Each row was made from one path, in order. Every step used is in the known rows, and no mark comes twice. Write each row's path.
Known rows
V -> W -> H -> X -> Z -> D: [-0.90 -0.59  0.72  3.30  0.65  4.11  0.63 -1.22 -0.90  0.50 -3.54 -1.69
  2.89  1.60 -0.46 -0.67  0.31 -0.05 -0.92]
H -> X: [ 0.05 -0.33  0.52 -1.71  1.19  1.21 -1.36 -2.06 -0.74 -0.16 -0.37 -2.11
  1.34  0.86 -0.80 -0.77  0.27  0.95  0.13]
X -> Z -> D: [-0.59  0.33 -0.76  1.02 -0.21  2.12 -0.27 -0.24 -1.17  1.42 -1.12 -2.42
  1.87  0.17 -0.88 -0.13  1.09 -0.33 -0.23]
X -> Z -> V -> W: [ 3.31 -0.96  0.68  3.81  0.08  2.89  0.66 -0.19  0.85 -1.73 -0.60 -2.38
  2.27  1.32 -0.23 -0.86  0.59 -0.60  0.63]
D -> W -> H: [-4.82 -0.35  0.69  3.19  0.63  2.55  1.17 -1.56 -0.11  0.45 -1.40 -1.84
  0.90  0.53 -0.44  0.61  0.42 -0.37 -0.69]
V -> W -> Z: [ 1.45 -1.18  1.53  3.54  1.99  1.30 -0.05 -0.81  1.17 -0.09 -0.72 -0.12
  2.01  0.76 -0.78 -0.33 -1.37  0.21  0.06]
V -> W -> Z -> D: [ 2.94 -1.36  1.76  4.15  1.58  2.55  0.05 -1.08  0.77  1.58 -1.30  0.00
  2.26  1.39 -1.06  0.08 -0.43  0.21 -0.64]
D -> X -> Z -> H: [-1.06  0.24 -1.25 -0.80  1.65 -0.29 -1.93  0.58 -0.47 -2.04 -0.45 -2.88
  1.60 -0.54  0.49 -1.07  0.00 -2.09  1.54]
X -> Z -> V: [ 0.82 -0.40  0.08  0.58 -0.19  2.28  0.28 -0.48 -0.03 -1.08 -0.14 -3.10
  1.22  0.51 -0.47 -0.69  1.46 -0.56  0.47]
V -> W: [ 2.67 -0.90  0.58  2.91  1.44  1.22  0.33 -0.32  0.76 -0.84 -0.45 -1.21
  2.27  0.66 -0.41 -0.58 -0.67 -0.52  0.54]
X -> Z -> H: [-1.91 -0.27 -0.74 -0.47  1.22  1.40 -2.27 -0.51 -1.02 -1.26 -0.07 -2.72
  1.06 -0.95  0.21 -1.06  0.19 -0.83  1.25]
Z -> D: [ 1.79 -0.57  0.14  0.57  0.81  1.75 -0.02 -0.91 -0.56  1.52 -0.59 -1.78
  1.50  0.43 -0.89  0.07  1.10 -0.37 -0.33]
W -> H -> D: [-1.26 -0.81  0.46 -0.38  3.27  2.45  1.55 -0.84 -0.09 -3.27 -1.32 -2.13
  0.93  0.41 -0.44 -0.38 -0.58 -1.45 -0.27]
X -> Z -> H -> D -> W: [-2.51  0.13 -0.06  1.35  1.69  4.08 -2.57 -1.58 -0.61 -3.26  0.41 -3.08
  0.99  0.92 -0.07 -0.54 -0.68  0.43  0.72]
Z -> V -> W -> H: [ 2.39 -2.17  1.93  3.85  1.71  3.02  2.64 -0.83  1.33 -1.61 -1.60 -1.56
  1.70  1.19 -0.03 -0.44  0.79 -1.73 -0.06]
D -> V -> W: [ 2.94 -0.74  0.38  1.93  2.17 -1.68  0.08 -0.19  0.12  1.25 -0.92 -0.34
  2.83 -0.29 -1.10 -0.79 -1.50 -0.95  0.39]
D -> X -> Z: [-1.25  1.00 -1.42  0.15  0.57 -0.61  0.05  1.13 -0.26 -1.01 -0.80 -2.82
  2.20 -0.18 -0.22 -0.57 -0.22 -1.77  0.75]
W -> Z -> D: [ 0.23 -0.84  1.06  0.96  1.38  2.00 -0.41 -1.47 -0.13  2.26 -0.95 -0.67
  1.21  0.49 -1.26  0.31  0.44  0.31 -0.80]
D -> W: [-1.72 -0.03  0.31  2.72  0.16  1.83 -0.46 -1.50  0.01  0.79  0.18 -2.03
  1.21  0.88 -0.72  0.43  0.29  0.67 -0.11]
H -> V -> W -> Z -> D: [ 2.98 -1.69  2.48  3.75  2.40  3.46 -0.20 -1.89  1.72  2.60 -1.05 -1.22
  2.00  1.08 -0.77  0.82 -0.70  1.29 -0.94]
X -> Z -> H -> V -> W: [ 0.33 -1.18  0.62  2.20  2.28  2.88 -2.13 -0.98  0.78 -0.89 -0.07 -3.21
  1.79 -0.33  0.70 -0.57 -0.89  0.13  1.08]
D -> X -> Z -> V: [ 1.66  0.14 -0.40  0.28  0.21  0.78  0.77  0.56  0.53 -1.47 -0.60 -3.27
  1.82  0.83 -0.17 -0.66  1.17 -1.91  0.72]
H -> V -> W: [ 2.59 -1.31  1.40  2.68  2.25  2.06  0.03 -1.15  1.62  0.03 -0.05 -2.48
  2.03  0.49 -0.13  0.10 -0.82  0.45  0.22]
X -> Z -> D -> W: [-2.40  0.80 -0.44  3.91 -1.39  3.48 -0.55 -1.12 -0.93  2.34 -0.97 -2.45
  1.85  1.20 -0.99  0.63  1.07  0.67 -0.70]

Write each row's path
[ 2.21 -0.67 -0.18  0.85  3.95  0.44 -1.96 -0.20 -0.53 -2.79 -0.64 -1.56
  2.51 -0.18 -0.46 -1.81 -2.41 -1.04  1.29]
X -> Z -> H -> D -> V -> W
[-2.40 -0.29  0.21  1.19  1.68  0.18  0.33 -0.89 -1.19  0.79 -3.45 -0.90
  3.12  0.00 -0.85 -1.28 -1.33 -0.55 -0.33]
D -> V -> W -> H -> X -> Z
[ 1.54 -1.43  1.85  0.69  1.42  2.12  0.21 -1.71  1.00 -0.12  0.10 -1.45
  0.50  0.89 -0.91 -0.16  0.89  0.11 -0.10]
W -> Z -> V
[ 1.41 -0.74  0.45  3.92  1.10  1.75  2.64  0.98  1.30 -2.65 -2.49 -2.35
  2.67  1.34  0.36 -0.62  0.56 -3.05  0.28]
D -> X -> Z -> V -> W -> H
[-2.32  0.46 -0.48 -1.13  0.09  1.54 -1.57 -1.42 -1.35 -0.33 -0.92 -2.75
  1.74  0.47 -0.66 -1.12  0.20  0.89  0.23]
H -> X -> Z
[-0.17 -1.29  0.98  3.41  1.99  1.74  1.89 -0.23  0.62 -1.03 -2.03 -1.09
  2.11  0.31 -0.07 -0.35 -0.51 -1.62 -0.05]
V -> W -> H
[-3.53  0.11 -0.37 -1.27  1.07  0.68  0.10 -1.63 -2.45  3.30 -3.64 -1.55
  2.32 -0.27 -1.32 -0.70  0.41 -0.30 -1.21]
W -> H -> X -> Z -> D -> V
[ 5.26 -1.75  1.79  3.33  1.10  2.55  0.89 -0.89  1.50 -1.47 -0.09 -1.80
  1.92  1.60 -0.37 -0.64  0.76 -0.60  0.53]
Z -> V -> W
[-2.05 -0.66  0.01 -0.93  1.97  2.41 -2.50 -1.38 -0.20 -0.24  0.26 -3.85
  0.66 -1.19  0.49 -0.38 -0.12  0.15  0.89]
X -> Z -> H -> V
[-3.20 -0.85  1.59  3.43  1.05  4.77  1.03 -2.56  0.43  3.10 -1.63 -2.88
  0.88  0.82 -0.42  1.77  1.16  0.89 -1.72]
Z -> D -> W -> H -> V
[ 5.62 -0.49  0.39  2.77  2.14  2.59  1.06  0.78  1.61 -5.38 -0.80 -2.99
  2.83  2.49 -0.18 -1.15 -0.63 -1.86  0.87]
H -> D -> X -> Z -> V -> W
[ 0.64 -0.37  0.59 -0.93 -0.12  3.04 -0.97 -1.93 -0.64 -1.13 -0.62 -3.21
  1.36  1.34 -0.62 -1.22  1.55  0.88  0.28]
H -> X -> Z -> V
[ 3.12 -0.95  1.25  2.24  0.13  3.67 -0.51 -1.61  0.25 -1.56 -1.05 -2.44
  2.40  2.27 -0.42 -1.35  0.55  0.79  0.39]
H -> X -> Z -> V -> W
[ 0.02 -1.45  0.94 -1.49  3.13  2.04 -2.19 -2.01  0.48  0.00  0.91 -3.25
  0.22 -0.84  0.41 -0.17  0.06  0.09  0.84]
Z -> H -> V
[-0.47 -1.07  2.27  3.23  0.32  3.57 -0.01 -2.61  1.28  0.81  0.32 -1.44
  0.45  1.91 -1.07  0.70  0.91  1.24 -0.65]
D -> W -> Z -> V
[-5.41  0.05  0.68  3.87  0.01  5.12  0.85 -1.85 -0.16  3.15 -2.14 -3.47
  1.24  0.51 -0.33  1.55  1.04  0.80 -1.65]
X -> Z -> D -> W -> H -> V
[-0.27 -1.11  1.15  0.85  2.75 -0.18  0.56 -1.54 -0.59  1.13 -2.95 -0.42
  2.66  0.32 -0.84 -1.12 -1.34 -0.46 -0.41]
D -> V -> W -> H -> X
[ 1.46 -1.01  1.32  2.44  2.66 -1.39 -0.24 -0.71  0.51  2.00 -1.20  0.78
  2.50 -0.31 -1.44 -0.55 -2.19 -0.19 -0.01]
D -> V -> W -> Z
[ 4.00 -0.79  1.29  3.77  2.10  0.91  0.37  0.02  1.34  0.94 -1.78 -0.17
  2.84  1.69 -0.77  0.13 -0.79 -1.06 -0.35]
V -> W -> Z -> D -> X
[-7.11  0.52  0.36  1.99 -0.48  3.77 -0.21 -2.24 -1.28  0.27 -2.31 -2.49
  1.45  1.16 -0.46 -0.05  0.41  0.88 -0.85]
D -> W -> H -> X -> Z
[ 0.29 -1.32  1.02  4.15  0.65  3.52  2.37 -0.15  0.69 -2.01 -2.14 -2.10
  2.06  0.95  0.05 -0.64  0.77 -1.61  0.01]
X -> Z -> V -> W -> H
[ 2.47 -0.03 -0.39  0.13  1.31  0.17  0.32  0.19  0.03  0.89 -1.03 -2.02
  2.08  0.78 -0.64  0.05  0.86 -1.68 -0.06]
Z -> D -> X
[ 1.41 -1.92  1.83  2.51  3.15  1.93 -1.84 -1.36  0.91 -0.99 -0.19 -0.24
  1.38  0.29  0.01 -0.81 -1.18 -0.18  0.80]
V -> W -> Z -> H
[ 1.70 -0.32 -0.13 -0.24  1.66 -1.14 -0.06 -0.83 -1.13  3.70 -1.15 -1.05
  2.01 -0.47 -1.60 -0.17  0.28 -0.68 -0.44]
Z -> D -> V
[ 2.50  0.05 -0.24 -1.30  3.06  0.33  0.35  0.24  0.62 -3.75 -0.18 -2.58
  1.77  1.12 -0.55 -0.61 -0.88 -1.68  0.62]
H -> D -> X
[ 3.83 -1.18  2.07  3.43  2.84  1.86  0.11 -0.74  2.27  1.92 -1.49 -1.41
  2.53  1.38 -0.49  0.78 -0.88 -0.09 -0.65]
H -> V -> W -> Z -> D -> X
[ 1.26 -1.24  1.36  1.57  2.42  0.85  0.61 -1.80 -0.98  2.72 -3.47 -0.24
  2.99  0.84 -1.20 -0.65 -0.31 -0.36 -1.14]
Z -> D -> V -> W -> H -> X
[ 4.75 -1.73  1.73  2.71  3.73  2.86  2.96  0.07  2.19 -5.33 -1.79 -2.12
  2.25  2.53  0.13 -0.70 -0.44 -2.83  0.18]
Z -> V -> W -> H -> D -> X
[ 1.20 -0.91  0.87 -1.86  4.91  1.18 -1.90 -0.85  0.81 -3.81  0.05 -1.64
  0.86  0.67 -0.15 -0.76 -1.63 -1.40  0.94]
W -> Z -> H -> D -> X
[ 2.94  0.08 -0.24 -0.43  1.76  1.90  0.68  0.42  0.73 -4.74 -0.20 -3.70
  1.77  1.66 -0.39 -0.96  0.27 -1.73  0.75]
H -> D -> X -> Z -> V
[ 1.60 -0.70  0.14  1.88  2.69  1.44 -1.78  0.16  1.34 -1.70 -0.49 -3.37
  2.38 -0.05  1.00 -0.59 -1.18 -1.29  1.32]
D -> X -> Z -> H -> V -> W
